In the rows, zero is written as 128.
Known rows, with every way that one mark hangs from another:
kipu(luveg): [120 104 125 142 114 180 142 107 158 147 121 108 143 110 121  90 161 101
 157 113 116 108 109 114 132 140 123 165 105 143  76 122 154 134 163 190
 100 106 127 130 130 112 129 125 152 159]
luveg(kipu(diparo)): [121 116 133 142 111 173 139 117 131 175 115 139 138 112 127  95 158 102
 171  93 104 113 107 110 114 136 132 170 105 141  96 121 137 134 164 210
  86  99 103 165 140 111 125 107 152 144]
disuk(luda pizogi(sigano) zanun): [133  98 139 134 118 203 124 109 148 128 126 120 128  47 133  61 142 113
 124  92 101 105  90 114 113 145  88 164  78 147 109 128 151 135 170 181
  84 112 126 121 128 119 137 122 150 179]
sigano(pizogi): [122 112 131 138 111 156 143 124 181 142 114 126 146 114 128  87 155 129
 178 128 116 107 109 104 127 176 126 170 100 140 110 121 154 132 150 190
  99  95 111 129 122 118 139 124 146 155]
luda(disuk(zanun)): [128 113 135 138 104 172 124 114 138 144 129 127 138  59 130  86 150  98
 159 137 110 107 104 102 117 144 122 179  66 151 112 122 151 133 166 154
  95 119 108 110 121 109 138 121 143 171]
diparo(fubi): [128 134 136 140 109 148 134 118 158 133 120 116 140 100 126 100 128 130
 155 136 109 108 108 113 116 136 109 173  84 145 112 119 136 114 159 177
 100 102 132 125 130 112 142 131 135 155]
zanun(diparo(kipu) disuk tatuvo): [121 139 121 149 110 156 135 135 155 163 138 117 143  60 137  86 160  71
 137 197  96 104 114  93 138 126 115 168  28 143 100 126 154 128 153 198
  43 149 158 113 122 116 178 129 141 145]
luda(disuk(zanun(diparo tatuvo))): [126 119 136 144 107 173 124 129 148 151 138 136 133  40 136  79 153  87
 133 139 105 108 109  94 130 138 125 176  24 149 114 129 156 136 152 154
  56 152 131 110 109 109 175 121 134 173]
tatuvo(zanun): [126 127 128 145 107 176 140 104 133 140 117 135 147 113 125  93 157 120
 179 130 114 103 101 115 117 137 121 168 106 142 113 121 151 129 137 180
  84 121 130 117 121 109 147 126 146 159]
luda(disuk(pizogi zanun)): [130 107 142 134 105 181 116 115 184 136 127 120 137  40 132  73 143 103
 161 112 105 106 100 110 111 157 109 173  61 149 114 126 163 133 159 154
  88 118 107 118 119 113 143 122 144 176]
luveg(kipu(diparo(zanun))): [122 119 132 142 105 171 138 123 133 177 120 140 136 113 129 100 161  91
 171  95  90 102 108 105 116 136 121 169  78 135  88 119 136 141 171 212
  57 103  83 165 151 113 121 107 139 138]
fubi(diparo(kipu zanun)): [120 141 133 143 115 161 128 117 145 152 129 111 140 136 127  94 145  91
 161 177  89  96 111 105 108 129  95 173  26 133  97 127 130 151 168 193
  69 108  80 115 146 113 133 134 134 144]
nuto(disuk(luda pizogi(sigano) zanun)): [133 103 142 138 117 197 124 108 150 119 119 129 120  67 129  65 133 104
 127  75 102 109  89 110 120 150 108 166  72 145 107 127 155 149 173 217
  90 107 117 123 130 117 143 121 146 191]
tatuvo(zanun(disuk(pizogi))): [122 123 127 142 112 179 131 108 188 137 119 111 146  63 128  76 150 116
 182 123 105 100 103 118 120 149 113 160  86 147 114 127 159 123 134 185
  62 131 142 115 121 114 167 127 144 154]
tatuvo(zanun(diparo(kipu) disuk)): [118 136 121 146 109 159 131 117 123 158 134 115 156  72 127  89 162  74
 182 192  87 100 110 101 124 127 114 169  32 144 101 125 161 125 147 205
  39 140 156 111 118 117 164 134 145 146]
kipu(diparo(fubi zanun(tatuvo)) luveg): [120 127 124 149 114 157 128 139 198 172 129 114 130  83 125  89 139  87
 117  95  81 107 113 100 124 137 116 167  69 136  62 122 151 118 143 215
  51 128 130 140 167 113 156 119 129 137]
kipu(diparo(fubi zanun) luveg): [120 123 122 144 111 160 130 128 171 167 135 107 140  92 120  99 138  82
 149  95  76 105 111 103 117 139 114 166  68 140  57 121 155 119 167 210
  69 103 117 147 167 116 130 124 126 136]
luda(disuk): [127 128 129 138 105 173 125 115 146 133 112 125 146  95 124  96 156 113
 161 167 122 109 115 108 123 138 124 177  73 154 114 124 145 133 166 162
 101 103 103 112 118 111 134 122 147 169]
luveg(kipu): [128 111 139 142 106 171 144 106 132 161 115 135 140 114 131  95 160 117
 171 116 121 107 103 115 126 135 119 167  98 140 103 122 129 134 164 192
  87 107 109 151 122 110 128 114 149 159]
luveg(kipu(diparo(fubi zanun(tatuvo)))): [128 128 134 150 104 148 129 138 174 180 120 141 124  92 132  98 136  96
 132  92  86 102 105 102 118 130 121 167  59 131  92 119 126 118 151 217
  37 126 112 161 156 110 154 112 128 134]
nuto(disuk(luda pizogi zanun(tatuvo))): [135 111 153 140 118 174 133 117 192 139 131 136 109  58 138  69 133 100
 137  64 101 107  83 101 120 159 115 160  75 137 114 128 156 148 154 199
  74 132 132 111 126 106 180 113 139 189]
zanun(diparo(fubi kipu) disuk tatuvo): [124 145 126 147 108 134 122 141 171 163 142 108 142  48 141  89 136  85
 131 198  83 106 113  99 133 120 111 169  10 141 100 125 148 108 150 201
  41 145 173 112 135 121 179 137 127 141]
fubi(diparo(kipu(luveg) zanun)): [115 122 130 144 120 165 126 109 162 157 133  97 141 135 120  92 148  67
 160 157  92  97 112 102 117 130 102 165  31 133  60 127 138 149 164 204
  70 115  96 128 156 113 123 131 137 149]
zanun(diparo(fubi kipu(luveg)) disuk): [117 121 116 144 112 144 122 121 163 169 147  84 150  58 126  90 138  64
 157 177  82 108 114 103 137 126 108 161  13 149  55 125 162 107 165 215
  61 126 170 128 140 125 153 136 131 141]
nuto(disuk): [122 134 131 140 107 167 143 115 144 137 115 135 137 125 126  99 146 115
 159 112 120 107 108 111 129 143 140 173  89 141 117 122 150 144 163 212
 109  98 104 121 130 108 140 126 142 172]
fubi(diparo(kipu zanun(tatuvo))): [119 146 132 149 115 157 131 130 167 156 125 121 132 129 133  90 146  84
 133 181  95  96 111 100 118 126 103 173  23 126  98 129 123 152 149 192
  51 133  97 111 146 112 156 135 133 145]
luveg(kipu(diparo(fubi zanun))): [127 124 133 145 103 151 128 123 148 178 126 132 136 103 123 104 136 102
 162  93  80 101 107 104 111 133 115 173  61 137  91 123 129 118 166 218
  56 103  94 170 153 116 125 113 128 133]
fubi(diparo): [113 130 134 140 119 175 135 111 154 135 120 114 140 138 125  95 141 127
 163 135 121 102 108 117 117 135 117 176  70 137 113 127 125 147 159 180
 101 108 101 118 121 109 125 127 136 159]
kipu(diparo(zanun) luveg): [115 118 122 143 115 179 137 122 159 171 125 112 141 104 119  92 161  79
 149  93  87 106 112 101 122 141 120 168  86 141  61 122 165 140 162 210
  68 107  98 145 156 114 131 123 140 145]
diparo(fubi kipu zanun): [132 146 132 143 102 137 124 130 151 152 131 115 140  96 128  96 134  94
 150 173  76 102 112 100 112 128  99 176  41 136  98 122 140 118 170 196
  69 102 108 124 154 118 145 136 130 142]

Rows:
[123 125 126 154 105 142 124 108 147 169 130 107 149  92 119  96 140  67
 170 157  82 110 109 103 120 130 110 165  30 144  61 124 165 109 143 216
  56 128 171 135 134 119 152 137 142 149]  tatuvo(zanun(diparo(fubi kipu(luveg))))
[122 142 126 139 110 152 128 136 158 159 130 120 137  90 120  99 132 105
 151 111  76 103 110 106 107 136 115 178  65 139 100 120 144 118 165 197
  72 101 104 134 156 116 137 127 128 136]  kipu(diparo(fubi zanun))
[132 108 149 138 116 180 128 117 176 144 146 121 115  29 138  60 143  99
 139  82  88 107  89 103 122 152  96 161  45 138 106 129 164 137 156 170
  46 148 153 118 113 113 176 121 138 178]  disuk(luda pizogi zanun(diparo tatuvo))
[126 118 136 146 111 172 142 124 143 158 135 134 134  51 139  81 152 102
 133 104  99 106 107  97 126 139 125 174  56 137 110 126 159 139 148 175
  53 153 145 119 113 117 177 130 138 164]  disuk(zanun(diparo tatuvo))
[124 117 124 145 104 163 135 112 152 162 130 106 144 107 121  90 163  57
 155 157  90 101 114 100 123 141 100 161  62 136  58 123 154 139 163 204
  67 111 107 130 161 117 130 133 144 147]  diparo(kipu(luveg) zanun)
[117 123 117 142 114 196 123 110 158 134 117 116 150  50 129  77 157 114
 147 138 100 102 106 116 137 135 104 169  44 147 106 130 162 125 137 205
  42 138 154 130 112 124 159 131 142 156]  tatuvo(zanun(diparo disuk(pizogi(sigano))))
[119 129 127 139 110 168 122 125 173 151 140  98 145  45 130  81 155  82
 164 170  83 105 108 107 126 138 104 166  23 144  95 128 167 129 163 197
  52 121 142 122 126 125 165 131 140 148]  zanun(diparo(kipu) disuk(pizogi))
[133 101 149 137 115 183 129 108 164 133 136 112 127  46 131  67 141 105
 162  81  96 108  82 108 106 156  98 159  87 142 109 126 158 136 171 168
  84 115 123 113 123 115 153 120 143 181]  disuk(luda pizogi zanun)
[126 114 125 143 122 197 126 130 190 129 120 117 132  48 139  63 150 117
  94 140 111 106  97 113 138 135  93 156  77 144 109 132 145 131 155 195
  60 133 151 108 127 117 164 124 146 165]  zanun(disuk(luda pizogi(sigano)) tatuvo)
[130 112 130 136 115 200 126 110 158 121 115 119 136  83 126  69 147 129
 123 121 109 108  93 123 124 142  92 167  87 148 103 127 145 134 176 188
  89  97 119 124 125 122 126 122 154 174]  disuk(luda pizogi(sigano))
[118 121 122 146 115 179 139 131 179 172 120 122 131  96 124  86 163  73
 125  94  89 107 113  97 128 138 128 159  86 136  62 123 160 141 147 209
  50 132 114 138 157 111 150 122 138 140]  kipu(diparo(zanun(tatuvo)) luveg)
[128 143 134 142 103 136 125 123 138 154 141 116 145  87 125  99 131  93
 157 179  83 105 109 103 115 124 108 176  24 143  94 121 151 114 168 195
  73 108 142 123 133 120 149 133 133 149]  zanun(diparo(fubi kipu))
[123 125 126 144 106 142 126 114 155 160 138  99 146  83 124  98 137  72
 155 157  81 110 112 104 127 125 102 168  25 146  58 123 158 113 171 209
  74 110 158 137 142 120 139 134 137 150]  zanun(diparo(fubi kipu(luveg)))
[118 117 117 142 111 162 132 121 160 169 143  89 149  80 126  86 163  51
 151 176  88 100 116  99 133 132 105 163  49 141  61 122 164 133 167 213
  47 124 119 125 159 119 141 135 142 140]  diparo(kipu(luveg) zanun(disuk))
[129 127 128 146 104 142 124 119 165 162 136  99 141  94 122  94 139  70
 148 154  78 104 117 105 121 132  96 167  42 137  61 120 147 118 168 209
  67 109 122 134 162 117 135 137 135 143]  diparo(fubi kipu(luveg) zanun)
[128 113 143 137 116 170 137 108 114 147 147 128 129  81 127  78 134  89
 164  85  94 105  93  99 121 144 121 170  36 145 112 127 157 147 181 206
  75 123 122 117 108 108 153 125 133 188]  nuto(disuk(luda zanun(diparo)))
[127 116 138 141 121 177 128 130 207 134 135 108 126  45 141  69 149 109
 135 129 109 103  96 113 129 149 101 152  78 142 110 129 152 130 157 179
  58 136 144 102 125 109 175 123 141 166]  zanun(disuk(luda pizogi) tatuvo)
[133 131 126 151 105 139 128 135 191 168 136 111 129  84 129  93 138  68
 119 160  83 104 114 101 127 132 100 164  40 132  59 125 147 118 150 209
  46 132 140 128 170 115 160 138 133 143]  diparo(fubi kipu(luveg) zanun(tatuvo))
[126 119 126 148 110 140 129 116 167 158 127 101 140  95 120  97 134  77
 150 161  93 111 112 108 118 130 105 166  70 143  64 121 154 109 162 206
  93 103 147 133 154 115 134 133 144 149]  diparo(fubi kipu(luveg))
[118 117 123 142 112 164 130 113 138 163 135 104 144 102 128  89 163  61
 157 161  94 107 115 105 129 134 116 168  43 144  60 122 164 134 167 201
  73 116 142 136 134 117 137 128 151 155]  zanun(diparo(kipu(luveg)))
[128 102 137 135 104 199 112 113 167 130 111 127 135  38 131  68 146 108
 118 122 107 111 103 112 118 143 107 180  57 152 109 127 157 134 162 169
  91 112 111 123 122 121 132 120 149 176]  luda(disuk(pizogi(sigano) zanun))
[114 117 122 145 123 167 126 118 170 168 146  81 148 111 128  87 145  57
 157 175  86  91 117  98 125 129 103 165  13 137  61 127 139 146 165 212
  52 126 110 119 155 114 131 133 134 136]  fubi(diparo(kipu(luveg) zanun(disuk)))
[128 124 129 135 117 175 135 123 141 145 144 103 145  79 127  81 154  97
 159 149  97  98 101  98 127 140 103 162  55 148 110 124 138 133 176 185
  53 120 105 100 135 110 142 127 131 155]  diparo(zanun(disuk(luda)))
[115 136 124 144 123 170 134 130 186 144 131 112 141 101 139  87 143 108
 135 153 107  93 112 102 132 128 109 170  32 138 110 128 123 149 144 185
  39 148 108 107 134 110 164 135 120 145]  fubi(diparo(zanun(disuk tatuvo)))
[131 146 133 149 105 137 127 137 160 159 132 121 130  71 133  95 137  90
 131 184  87 106 110  98 125 128 111 173  24 138  97 124 149 115 152 195
  59 131 159 120 133 119 175 135 133 148]  zanun(diparo(fubi kipu) tatuvo)
[132 109 141 135 117 169 140 109 125 141 136 130 125  90 128  80 135  91
 162  84 105 106  88 101 116 148 125 166  77 146 115 123 157 145 174 203
  96 113 112 111 124 105 147 119 141 187]  nuto(disuk(luda zanun))
[124 109 128 143 120 204 121 112 158 123 121 116 141  60 128  63 148 114
 144 132 110 103  91 117 124 138  95 158  77 149 111 128 154 125 149 201
  55 126 148 113 124 117 149 124 152 164]  tatuvo(zanun(disuk(luda pizogi(sigano))))
[133  97 140 143 120 197 127 115 168 126 120 130 121  34 140  57 140 112
  91  92 104 107  90 109 119 144  88 162  82 142 108 131 152 136 154 185
  65 139 141 116 131 118 161 124 149 176]  disuk(luda pizogi(sigano) zanun(tatuvo))
[122 118 125 147 111 161 138 119 162 170 129 118 135  88 133  85 167  61
 128 166  94 111 116  98 137 132 115 164  47 140  62 126 160 135 151 206
  57 137 156 130 138 115 163 126 149 156]  zanun(diparo(kipu(luveg)) tatuvo)
[131 122 145 133 117 175 133 108 179 123 119 123 128 105 122  83 133 119
 165  93 106 105  88 115 123 160 116 159  81 143 111 123 153 142 172 207
 101  94 109 115 124 108 146 117 141 188]  nuto(disuk(luda pizogi))
[132 110 144 143 117 173 139 118 132 152 144 129 122  50 139  73 149  95
 135 108  94 105  93  94 126 139 110 164  50 138 112 127 155 139 163 175
  52 151 146 110 109 113 174 129 133 175]  disuk(luda zanun(diparo tatuvo))
[116 135 119 144 117 172 134 144 172 166 128 126 140  65 135  88 160  87
 129 132  84 100 113  94 130 133 121 171  69 142 104 124 152 136 147 202
  34 138 116 117 151 118 171 118 132 130]  kipu(diparo(zanun(disuk tatuvo)))
[126 120 138 136 106 168 140 108 124 150 132 132 132  85 127  91 140 100
 163  83  99 110 104 101 125 145 142 179  44 141 116 122 168 146 165 208
  82 122 124 129 114 115 156 126 131 179]  nuto(disuk(zanun(diparo)))
[126 134 129 144 120 150 129 135 165 149 150 102 139  49 137  86 123 103
 132 157  93 105  96 103 137 131 101 158  23 149 112 128 138 110 162 186
  42 149 171 103 116 116 180 129 121 162]  zanun(diparo(fubi) disuk(luda) tatuvo)
[128 132 130 142 113 177 134 133 216 146 125 110 133  48 138  79 151 111
 132 128  94  97 112 107 134 148 105 162  59 136 112 124 155 135 147 180
  37 140 124 116 137 115 182 127 128 150]  diparo(zanun(disuk(pizogi) tatuvo))
[129 122 137 139 106 151 130 117 137 150 144 115 138  51 130  92 125 113
 158 105  86 106 105 101 116 135 107 177  36 142 112 123 154 112 168 175
  71 128 144 127 117 119 156 132 124 164]  disuk(zanun(diparo(fubi)))
